Each row was made from one small tree. The marks that hang from a mark follow it in brackets, in the order of their numbers. Every link used is in the known rows. Write each row's tree.
Known rows:
Z_728[Z_664[Z_579[Z_352]]]: -1.32  -0.34  -0.90  0.63  -1.22  -1.18  3.58  -1.11  -0.09  2.44  -0.98  0.08  2.70  3.44  0.72  0.09  0.17  -0.86  1.08  -1.75  0.83  0.38  0.21  0.54
Z_131[Z_608[Z_352]]: 1.14  1.04  2.41  1.71  -1.19  -0.52  -1.47  0.44  -0.46  0.86  -0.62  -1.23  1.00  -1.32  -0.13  -0.78  -1.45  -0.99  -0.37  -0.79  0.13  0.01  0.26  0.48
Z_608[Z_352]: 0.72  0.06  1.17  1.03  -0.43  -0.48  -0.93  0.24  0.13  -0.05  -0.29  -1.14  0.69  -0.02  0.28  -0.27  0.47  -1.35  -1.23  -1.44  -0.50  -0.43  0.08  0.83
Z_131[Z_252 Z_608]: 0.10  0.72  2.38  1.97  0.50  0.88  0.92  0.39  -1.57  1.14  -0.47  -0.06  1.60  -2.44  -0.44  -0.62  -2.95  1.34  3.11  1.09  0.30  0.16  0.25  0.18
Z_728[Z_664[Z_252 Z_578 Z_579[Z_352]]]: -0.02  -0.14  -0.61  0.05  1.18  -2.52  5.87  -0.64  0.15  3.42  -1.40  0.54  3.29  5.69  0.63  0.77  -1.39  -0.28  1.21  -1.09  -0.15  1.86  -1.65  1.29
Z_728[Z_664[Z_67 Z_578]]: -1.70  0.72  -1.48  1.35  2.07  -2.18  4.70  -1.25  1.77  0.57  -1.39  2.51  1.77  2.57  1.67  1.20  0.32  1.43  -0.26  1.00  1.66  0.62  0.19  -1.06
Z_252[Z_131[Z_608]]: -1.24  0.71  1.53  1.06  -0.56  0.84  0.17  -0.04  0.04  -0.64  -0.69  -0.50  1.02  -1.94  -1.12  -1.29  -0.48  0.49  2.16  -0.54  -0.85  1.35  -0.75  0.09
Z_664[Z_67 Z_252[Z_131] Z_578 Z_579 Z_728]: -2.00  1.17  2.16  0.15  1.98  -2.94  7.25  -0.67  -0.07  -0.87  1.30  -0.20  1.89  4.43  0.06  2.20  1.64  -0.42  3.66  -0.52  0.07  3.96  0.62  1.75
Z_67[Z_664]: -0.87  -0.14  -0.39  -0.36  -1.40  -0.36  -1.56  0.82  -0.75  0.22  0.35  -0.15  0.54  1.60  0.54  0.25  -0.49  -0.24  -0.18  0.25  0.59  0.55  0.79  -0.35
Z_67[Z_664[Z_578]]: -0.70  0.30  -0.88  -0.58  0.15  -1.04  -0.07  1.45  -0.15  1.23  0.18  1.18  0.23  2.75  0.98  0.32  0.08  -0.47  0.13  0.13  0.06  1.67  -0.73  -0.28
Z_67[Z_664[Z_252 Z_578 Z_579 Z_728]]: 0.34  0.43  1.24  -1.38  -1.07  -3.34  3.10  1.19  -1.44  1.60  2.41  -0.49  1.74  5.82  1.07  2.43  -0.57  -1.26  1.87  0.18  0.70  3.58  0.98  1.78
Z_67[Z_664[Z_252 Z_578 Z_579[Z_352]]]: -0.54  0.41  0.13  -0.81  0.07  -2.25  2.92  1.01  -1.94  3.42  -0.60  0.00  1.66  6.72  0.02  0.97  -1.32  -1.63  2.25  -1.82  -0.33  2.71  -1.29  1.23
Z_728[Z_664[Z_67 Z_252]]: -0.50  0.28  -0.29  1.39  1.54  -1.84  4.35  -2.03  0.63  -0.32  -1.18  0.32  2.37  2.57  0.39  2.33  -2.35  2.28  -0.35  1.77  2.11  -0.44  1.12  -0.26
Z_252[Z_664]: -0.95  0.41  0.28  -0.25  -0.70  0.35  -0.11  0.41  0.25  0.32  -0.49  -0.14  0.20  0.73  -0.60  1.74  0.05  0.20  -1.99  -1.15  -0.07  -1.50  -0.85  0.84
Z_579[Z_352]: -0.54  0.03  -0.82  0.29  -0.32  -0.01  0.68  -0.09  -0.74  1.22  -0.78  0.36  1.13  1.53  -0.27  0.37  0.44  -1.21  1.19  -1.11  0.22  -0.58  -1.01  0.20
Z_664[Z_252 Z_578 Z_579]: 0.81  0.38  1.36  -0.80  2.14  -1.95  3.77  0.54  -0.41  1.91  -0.13  -0.01  0.39  3.38  -0.17  -0.04  -1.30  -0.18  1.21  -0.92  -1.29  2.82  -1.02  1.31
Z_578[Z_664[Z_252[Z_131] Z_579[Z_352] Z_728]]: -0.27  -0.42  1.25  -1.19  -0.75  -1.41  4.17  -0.66  -1.53  0.73  1.61  -2.41  3.18  6.10  -0.35  1.75  1.68  -0.96  3.40  -0.07  -0.75  0.29  -0.25  2.81
Z_252[Z_131]: -1.77  -0.38  0.59  0.21  0.34  0.68  0.56  -0.20  0.61  -1.28  -0.27  -0.50  0.57  -0.62  -0.70  -0.80  1.43  0.02  1.22  -0.92  -1.57  0.90  -0.83  0.46
Z_67[Z_664[Z_578 Z_579]]: -1.19  0.50  0.05  -0.92  -0.42  -1.91  1.35  1.35  -0.95  2.17  0.53  0.48  0.39  3.88  1.10  -0.31  0.39  -1.31  1.13  -1.59  -0.09  3.02  0.16  0.32
Z_578[Z_664[Z_67 Z_252 Z_579 Z_728]]: 0.58  0.59  1.61  -0.45  0.32  -2.95  5.00  -1.27  -1.66  0.07  2.21  -1.53  1.74  5.85  0.74  3.24  0.04  0.75  1.57  2.26  2.34  -0.26  3.03  1.32
Z_131[Z_252 Z_608[Z_352[Z_579]]]: 0.59  -1.28  3.55  3.33  0.66  1.23  1.04  0.30  -1.42  1.40  -0.36  -0.14  1.79  -1.66  0.02  -1.27  -1.96  -0.27  2.30  -0.97  0.98  0.54  1.17  1.96
Z_252[Z_664[Z_67 Z_578]]: -2.28  1.81  0.07  0.51  1.95  -1.21  3.46  0.28  0.86  0.59  -1.40  1.94  0.12  2.64  0.21  2.62  0.97  0.47  -1.06  -0.94  1.04  -0.46  -0.73  -0.07

Write each row's tree:
-1.68  0.49  -0.62  -0.56  -0.75  -1.76  2.13  1.13  -1.55  3.37  -0.50  0.92  1.22  5.56  0.88  0.02  0.66  -2.42  2.27  -2.44  0.25  2.57  -0.79  0.65 -> Z_67[Z_664[Z_578 Z_579[Z_352]]]
-0.94  0.18  1.31  -0.19  1.14  -1.54  4.09  -1.42  -0.23  -2.05  1.50  -1.30  2.26  4.05  0.05  3.02  1.37  1.44  1.81  2.74  0.65  -0.53  1.25  1.18 -> Z_578[Z_664[Z_67 Z_252[Z_131] Z_728]]
-0.89  -1.31  2.74  2.27  -0.41  1.10  0.34  -0.11  0.21  -0.32  -0.55  -0.61  1.21  -1.24  -0.57  -1.56  0.48  -1.12  1.15  -2.71  -0.22  1.60  0.18  1.79 -> Z_252[Z_131[Z_608[Z_352[Z_579]]]]
0.14  1.31  0.76  0.33  2.18  -3.08  4.94  -0.38  -0.03  -0.32  1.25  1.18  1.36  3.91  0.75  3.66  0.06  0.37  1.54  1.74  1.59  1.81  0.84  0.62 -> Z_664[Z_67 Z_252 Z_578 Z_728]
0.51  0.70  3.75  1.65  0.08  -0.18  -0.12  0.23  0.05  -0.57  -1.07  -2.37  2.06  -0.89  -1.71  -0.77  -2.17  0.03  1.14  -1.07  -1.84  1.22  -1.20  1.64 -> Z_664[Z_252[Z_131[Z_608[Z_352]]]]
-0.64  0.80  2.93  1.94  -0.90  0.32  -0.80  0.22  0.38  -0.67  -0.97  -1.71  1.71  -1.94  -0.71  -1.46  -0.01  -0.93  0.86  -1.59  -1.38  1.00  -0.53  0.86 -> Z_252[Z_131[Z_608[Z_352]]]
-1.40  1.22  1.29  0.44  -0.58  -2.39  4.48  -1.02  -1.15  -0.35  2.03  -0.15  0.76  2.87  1.10  2.20  1.68  -1.09  1.96  -0.22  2.66  1.55  3.47  0.43 -> Z_664[Z_67 Z_579 Z_728]
-2.59  0.60  0.90  0.88  3.18  -2.51  7.67  -1.61  1.42  0.28  -1.46  0.34  2.62  4.08  0.14  0.78  0.11  1.32  2.02  -0.65  -0.40  2.97  -0.34  0.71 -> Z_728[Z_664[Z_67 Z_252[Z_131] Z_578 Z_579]]
1.02  0.56  1.67  -0.93  0.41  -3.17  4.49  0.51  -0.51  1.20  1.96  -0.28  1.54  4.23  0.43  1.86  -0.12  -0.91  1.90  0.04  0.04  3.32  0.10  2.07 -> Z_664[Z_252 Z_578 Z_579 Z_728]
0.39  0.10  -0.17  -0.86  0.96  -1.49  0.66  1.34  -0.51  1.31  -0.18  0.51  0.85  4.02  0.15  1.24  -2.06  0.24  0.06  0.71  -0.51  1.96  -1.19  0.50 -> Z_67[Z_664[Z_252 Z_578]]
-1.46  0.86  -0.53  1.10  2.49  -3.27  7.82  -1.52  -0.08  2.74  -1.81  1.37  3.25  6.36  0.79  1.96  -1.12  0.34  2.03  -0.84  1.42  1.66  -0.39  0.44 -> Z_728[Z_664[Z_67 Z_252 Z_578 Z_579[Z_352]]]
-0.66  0.77  0.85  -0.41  -0.33  -2.51  4.16  -1.15  -1.44  0.07  2.45  -0.77  1.09  4.91  1.62  2.39  2.07  -0.12  1.39  1.48  2.58  -0.63  3.39  0.55 -> Z_578[Z_664[Z_67 Z_579 Z_728]]
-0.02  0.60  0.82  -0.77  -0.32  -2.58  3.62  0.67  -0.26  1.28  2.14  0.39  1.15  3.16  1.21  0.98  1.89  -1.65  1.99  -0.77  0.45  2.83  0.85  1.29 -> Z_664[Z_578 Z_579 Z_728]
-1.93  1.53  0.92  0.65  -0.87  -1.43  2.66  -0.62  -0.10  -1.13  1.21  0.35  1.39  2.42  0.46  4.45  1.64  0.10  -0.66  0.23  2.93  -1.39  2.12  0.75 -> Z_252[Z_664[Z_67 Z_728]]
-2.24  1.11  1.81  0.29  3.47  -1.81  6.45  -0.42  0.13  -0.04  -0.88  0.11  1.01  3.54  -0.60  0.39  0.40  0.35  2.85  -1.63  -1.35  3.62  -0.55  1.01 -> Z_664[Z_67 Z_252[Z_131] Z_578 Z_579]
0.24  -0.03  1.64  -1.09  -2.37  -2.53  1.67  0.44  -2.22  0.55  2.85  -1.77  1.70  4.71  0.67  2.37  -1.16  -1.16  1.44  0.29  1.35  2.21  2.35  1.80 -> Z_67[Z_664[Z_252 Z_579 Z_728]]
-3.82  1.47  0.54  0.85  2.18  -0.41  3.86  -0.11  1.54  -0.69  -1.51  1.36  0.85  2.12  -0.48  1.82  2.50  0.65  0.17  -1.90  -0.52  0.42  -1.69  0.40 -> Z_252[Z_131 Z_664[Z_67 Z_578]]
-0.24  0.58  0.03  0.03  -0.23  -1.88  2.58  -1.08  -0.55  -0.87  2.03  -0.10  1.26  3.68  1.48  3.12  1.91  0.72  0.34  3.26  2.69  -1.80  2.61  0.02 -> Z_578[Z_664[Z_67 Z_728]]
-2.61  1.76  2.35  1.36  1.24  -1.92  7.08  0.22  -1.13  1.31  1.10  0.93  2.29  3.68  1.11  3.61  1.30  -0.01  2.91  -1.00  1.93  0.81  1.48  1.98 -> Z_131[Z_252[Z_664[Z_67 Z_578 Z_579 Z_728]]]
-1.95  -0.20  1.53  -0.45  -2.28  -1.62  2.93  0.11  -2.21  0.51  1.55  -2.01  3.45  5.70  -0.44  2.07  0.72  -2.14  3.80  -1.75  0.03  2.81  0.62  2.48 -> Z_67[Z_664[Z_252[Z_131] Z_579[Z_352] Z_728]]
-2.69  1.63  1.39  0.49  0.19  -0.98  3.57  -0.65  -0.63  0.43  -0.50  -0.17  0.11  2.55  -0.18  2.17  0.81  -0.09  -0.47  -2.29  1.47  -0.46  1.52  0.56 -> Z_252[Z_664[Z_67 Z_579]]
-0.52  1.42  1.30  0.25  3.31  -2.58  5.89  -0.39  -0.50  1.09  -0.41  0.65  0.40  4.34  0.05  1.34  -0.96  0.18  1.96  -0.52  0.30  2.69  0.15  0.54 -> Z_664[Z_67 Z_252 Z_578 Z_579]
-0.04  -0.04  1.38  -0.86  -0.72  -1.58  0.94  0.56  -2.10  1.15  0.58  -1.57  0.76  4.00  -0.19  0.69  -2.32  -0.40  0.80  -0.56  0.09  1.96  1.15  1.12 -> Z_67[Z_664[Z_252 Z_579]]
-1.10  0.23  1.38  -0.55  0.31  -2.25  5.69  0.26  -0.62  1.22  0.85  -0.46  2.94  5.14  -0.34  1.37  1.87  -2.06  4.24  -1.90  -1.24  3.49  -1.63  2.79 -> Z_664[Z_252[Z_131] Z_578 Z_579[Z_352] Z_728]
-0.90  -0.30  2.24  -0.41  0.94  -0.30  3.07  -0.50  -0.44  -0.39  -0.04  -2.15  1.08  1.65  -1.55  -0.50  -0.42  -0.02  2.13  -1.82  -2.03  2.44  -0.56  1.78 -> Z_664[Z_252[Z_131] Z_579]
-2.06  1.34  0.64  0.95  -1.16  -2.31  5.18  -1.15  -1.79  0.67  1.27  0.08  1.90  4.44  0.82  2.57  2.22  -2.25  3.07  -1.38  2.77  0.95  2.47  0.76 -> Z_664[Z_67 Z_579[Z_352] Z_728]
